Every row comes from one small tree of marks. Brackets hold a mark, then the marks that hang from it, in alphabetical order. Every link used is in the known rows. Which tree was each row made from?
Known rows:
[V [Z [U F H]]]: [ 0.17  0.22 -0.22 -0.09 -0.09  0.03 -0.13 -0.21 -0.08 -0.29  0.00 -0.11
  0.07 -0.01 -0.01 -0.08 -0.10 -0.17]
[E F]: [-0.01  0.14  0.03 -0.16 -0.07  0.09 -0.02 -0.06 -0.11 -0.04  0.07  0.14
 -0.06 -0.01  0.07 -0.05  0.02 -0.12]
[V [Z [U [F E L]]]]: [ 0.02  0.18 -0.05  0.01 -0.24  0.01 -0.29 -0.19 -0.13 -0.22  0.03 -0.01
  0.12  0.01  0.00  0.04 -0.17 -0.22]
[U [F E] H]: [-0.17  0.07 -0.14 -0.12 -0.12  0.10  0.00 -0.10 -0.10 -0.33 -0.10 -0.01
  0.10  0.05 -0.07 -0.07 -0.13 -0.18]
[B F]: [-0.01 -0.07 -0.02 -0.39 -0.01  0.10 -0.02 -0.05 -0.08  0.09 -0.10  0.01
  0.03 -0.01  0.04 -0.01 -0.06 -0.08]
[Z [U H] V]: [ 0.02  0.09 -0.46 -0.20 -0.05  0.05  0.02 -0.19 -0.04 -0.25  0.10  0.07
  0.00 -0.02  0.01 -0.11 -0.10 -0.11]
[U F H Z]: [ 0.05 -0.02  0.00  0.01  0.07  0.04  0.04 -0.15 -0.03 -0.49 -0.09 -0.15
  0.04 -0.03 -0.12 -0.09 -0.03 -0.25]
[V [Z [U H]]]: [ 0.08  0.28 -0.28 -0.22 -0.11  0.03 -0.04 -0.21 -0.11 -0.19  0.07  0.06
  0.04  0.02  0.01 -0.09 -0.07 -0.17]
[L [Z [U [F E]]]]: [-0.04  0.04 -0.09 -0.15 -0.19  0.03 -0.28 -0.23  0.05 -0.42 -0.01 -0.03
  0.11  0.08  0.02  0.02 -0.15 -0.12]
[L [Z [U F] V]]: [ 0.19 -0.02 -0.20  0.06 -0.07  0.07 -0.26 -0.24  0.08 -0.35  0.05 -0.13
  0.04 -0.02  0.10  0.06 -0.10 -0.08]
[H U]: [ 0.00  0.02  0.02  0.14 -0.01  0.06 -0.07  0.00 -0.08 -0.16 -0.02  0.04
  0.01  0.05 -0.10 -0.05  0.04 -0.10]
[F E [L [Z U V]]]: [-0.05  0.10 -0.29 -0.06 -0.24  0.06 -0.26 -0.24  0.01 -0.30  0.15  0.14
  0.09  0.02  0.09  0.08 -0.20 -0.18]
[L Z]: [ 0.06  0.03 -0.03 -0.02 -0.08  0.11 -0.13 -0.16 -0.03 -0.19  0.00  0.03
  0.05  0.03  0.07  0.05  0.01 -0.14]
[U H [Z V]]: [-0.01 -0.01 -0.21  0.00  0.05  0.09  0.16 -0.15 -0.06 -0.33  0.01  0.02
  0.00 -0.03  0.00 -0.03 -0.02 -0.19]
[V [Z [U [F L] H]]]: [ 0.19  0.26 -0.20  0.00 -0.13  0.01 -0.21 -0.24 -0.08 -0.34  0.05 -0.13
  0.09 -0.06 -0.07 -0.06 -0.15 -0.28]
[U [F E] H [Z V]]: [-0.15 -0.05 -0.15  0.05 -0.02  0.10  0.08 -0.12 -0.04 -0.47 -0.07 -0.05
  0.06  0.01  0.00  0.03 -0.12 -0.20]
[E [F L]]: [ 0.02  0.18  0.03 -0.06 -0.11  0.07 -0.09 -0.08 -0.11 -0.08  0.12  0.12
 -0.03 -0.06  0.02 -0.05 -0.03 -0.23]
[H [U [F E] [Z V]]]: [-0.11 -0.12  0.07  0.33  0.01  0.08 -0.08  0.00 -0.01 -0.42 -0.05 -0.08
  0.05  0.05 -0.06  0.08 -0.06 -0.11]
[F L]: [ 0.05  0.04 -0.03  0.04 -0.08  0.06 -0.08 -0.11 -0.15 -0.10  0.00  0.06
  0.04 -0.04 -0.07 -0.04 -0.04 -0.22]
[Z [U F H] V]: [ 0.10  0.04 -0.38 -0.08 -0.03  0.05 -0.07 -0.19  0.01 -0.35  0.03 -0.10
  0.02 -0.05 -0.01 -0.09 -0.13 -0.13]
[F E [L [Z U]]]: [-0.06  0.14 -0.15 -0.18 -0.25  0.01 -0.26 -0.25  0.00 -0.36  0.11  0.13
  0.10  0.05 -0.01  0.00 -0.18 -0.23]

Write each row's tree:
[-0.05  0.06  0.09  0.31 -0.16  0.08 -0.34 -0.08  0.04 -0.45 -0.03 -0.09
  0.14  0.06 -0.10  0.08 -0.12 -0.23] -> [H [U [F E [L Z]]]]
[ 0.11  0.00  0.09  0.37 -0.02  0.05 -0.23 -0.02 -0.04 -0.30 -0.06 -0.15
  0.07 -0.03 -0.19 -0.03 -0.04 -0.20] -> [H [U [F L]]]
[-0.12  0.05 -0.18  0.10 -0.22  0.14 -0.17 -0.17 -0.06 -0.18  0.07  0.11
  0.09  0.02  0.12  0.17 -0.14 -0.20] -> [F E [L [Z V]]]
[-0.18  0.01 -0.03 -0.38 -0.17  0.09 -0.07 -0.06 -0.11  0.05 -0.06  0.08
  0.10  0.00  0.00  0.03 -0.18 -0.19] -> [B [F E L]]
[-0.14 -0.02 -0.16 -0.24 -0.19  0.16 -0.17 -0.14  0.01 -0.03  0.00  0.03
  0.10 -0.01  0.17  0.19 -0.21 -0.17] -> [B [F E [L [Z V]]]]
[-0.05  0.24 -0.22 -0.17 -0.19  0.03 -0.13 -0.20 -0.09 -0.33  0.00 -0.01
  0.11  0.06  0.01 -0.04 -0.17 -0.18] -> [V [Z [U [F E] H]]]
[ 0.01 -0.09  0.02  0.29  0.09  0.07  0.00 -0.02 -0.02 -0.28  0.02  0.00
 -0.01  0.01 -0.05  0.03  0.04 -0.11] -> [H [U [Z V]]]
[ 0.09 -0.10  0.22  0.29  0.10  0.02 -0.11 -0.02  0.01 -0.47 -0.09 -0.16
  0.03  0.01 -0.17 -0.03  0.05 -0.16] -> [H [U F Z]]
[ 0.14  0.21 -0.22 -0.09 -0.16  0.07 -0.26 -0.23  0.07 -0.24  0.27  0.08
 -0.02 -0.07  0.16  0.05 -0.12 -0.19] -> [E [F [L [Z U V]]]]
[ 0.09 -0.15  0.08  0.41  0.12  0.07 -0.08 -0.01  0.02 -0.39 -0.05 -0.18
  0.01 -0.02 -0.07  0.05  0.01 -0.12] -> [H [U F [Z V]]]
[-0.12  0.10 -0.03 -0.02 -0.22  0.09 -0.19 -0.17 -0.06 -0.25  0.01  0.11
  0.11  0.05  0.02  0.08 -0.12 -0.25] -> [F E [L Z]]
[ 0.10 -0.03 -0.13  0.21  0.04  0.08 -0.01 -0.16 -0.03 -0.47 -0.01 -0.17
  0.05 -0.11 -0.08 -0.01 -0.10 -0.31] -> [U [F L] H [Z V]]
[ 0.06 -0.07 -0.13  0.12  0.08  0.09  0.07 -0.14 -0.02 -0.43 -0.05 -0.15
  0.02 -0.06 -0.02 -0.01 -0.06 -0.20] -> [U F H [Z V]]
[ 0.07  0.16 -0.11  0.07 -0.13  0.15 -0.17 -0.15  0.00 -0.13  0.18  0.07
 -0.02 -0.07  0.19  0.13 -0.06 -0.21] -> [E [F [L [Z V]]]]
[-0.07 -0.10  0.03  0.21 -0.08  0.08 -0.08 -0.11 -0.08 -0.35 -0.02 -0.05
  0.07 -0.03 -0.01  0.10 -0.13 -0.24] -> [U [F E L] [Z V]]
[-0.05  0.00 -0.10  0.22 -0.19  0.14 -0.25 -0.17 -0.02 -0.30 -0.01 -0.06
  0.11  0.00  0.10  0.19 -0.17 -0.21] -> [U [F E [L [Z V]]]]
[-0.03  0.04  0.04  0.10 -0.19  0.09 -0.28 -0.17 -0.03 -0.36 -0.05 -0.06
  0.14  0.03  0.01  0.10 -0.14 -0.26] -> [U [F E [L Z]]]
[ 0.10  0.17 -0.44 -0.08 -0.13  0.05 -0.16 -0.29  0.06 -0.41  0.15  0.00
  0.06 -0.05  0.02 -0.02 -0.17 -0.25] -> [F [L [Z [U H] V]]]
[-0.11  0.04  0.00  0.00 -0.08  0.03 -0.02 -0.15 -0.06 -0.55 -0.06 -0.07
  0.10 -0.01 -0.17 -0.06 -0.16 -0.35] -> [U [F E L] H Z]
[ 0.09 -0.03 -0.14 -0.16 -0.08  0.16 -0.19 -0.16  0.03  0.00  0.02 -0.07
  0.06 -0.08  0.16  0.17 -0.15 -0.18] -> [B [F [L [Z V]]]]
[ 0.14 -0.06 -0.21  0.02 -0.03  0.04 -0.15 -0.16 -0.02 -0.23  0.02 -0.07
  0.01 -0.04  0.03 -0.01 -0.08 -0.05] -> [Z [U F] V]
[-0.14 -0.01  0.08  0.18 -0.09  0.07 -0.15  0.02 -0.05 -0.30 -0.10 -0.03
  0.08  0.09 -0.12 -0.01 -0.05 -0.09] -> [H [U [F E]]]
[-0.08  0.08 -0.13 -0.51 -0.23  0.03 -0.28 -0.21  0.06 -0.20  0.04  0.06
  0.12  0.02  0.04  0.03 -0.25 -0.19] -> [B [F E [L [Z U]]]]
[-0.15  0.01 -0.01 -0.09 -0.02  0.05  0.06 -0.12 -0.04 -0.50 -0.10 -0.05
  0.08  0.04 -0.10 -0.07 -0.10 -0.24] -> [U [F E] H Z]
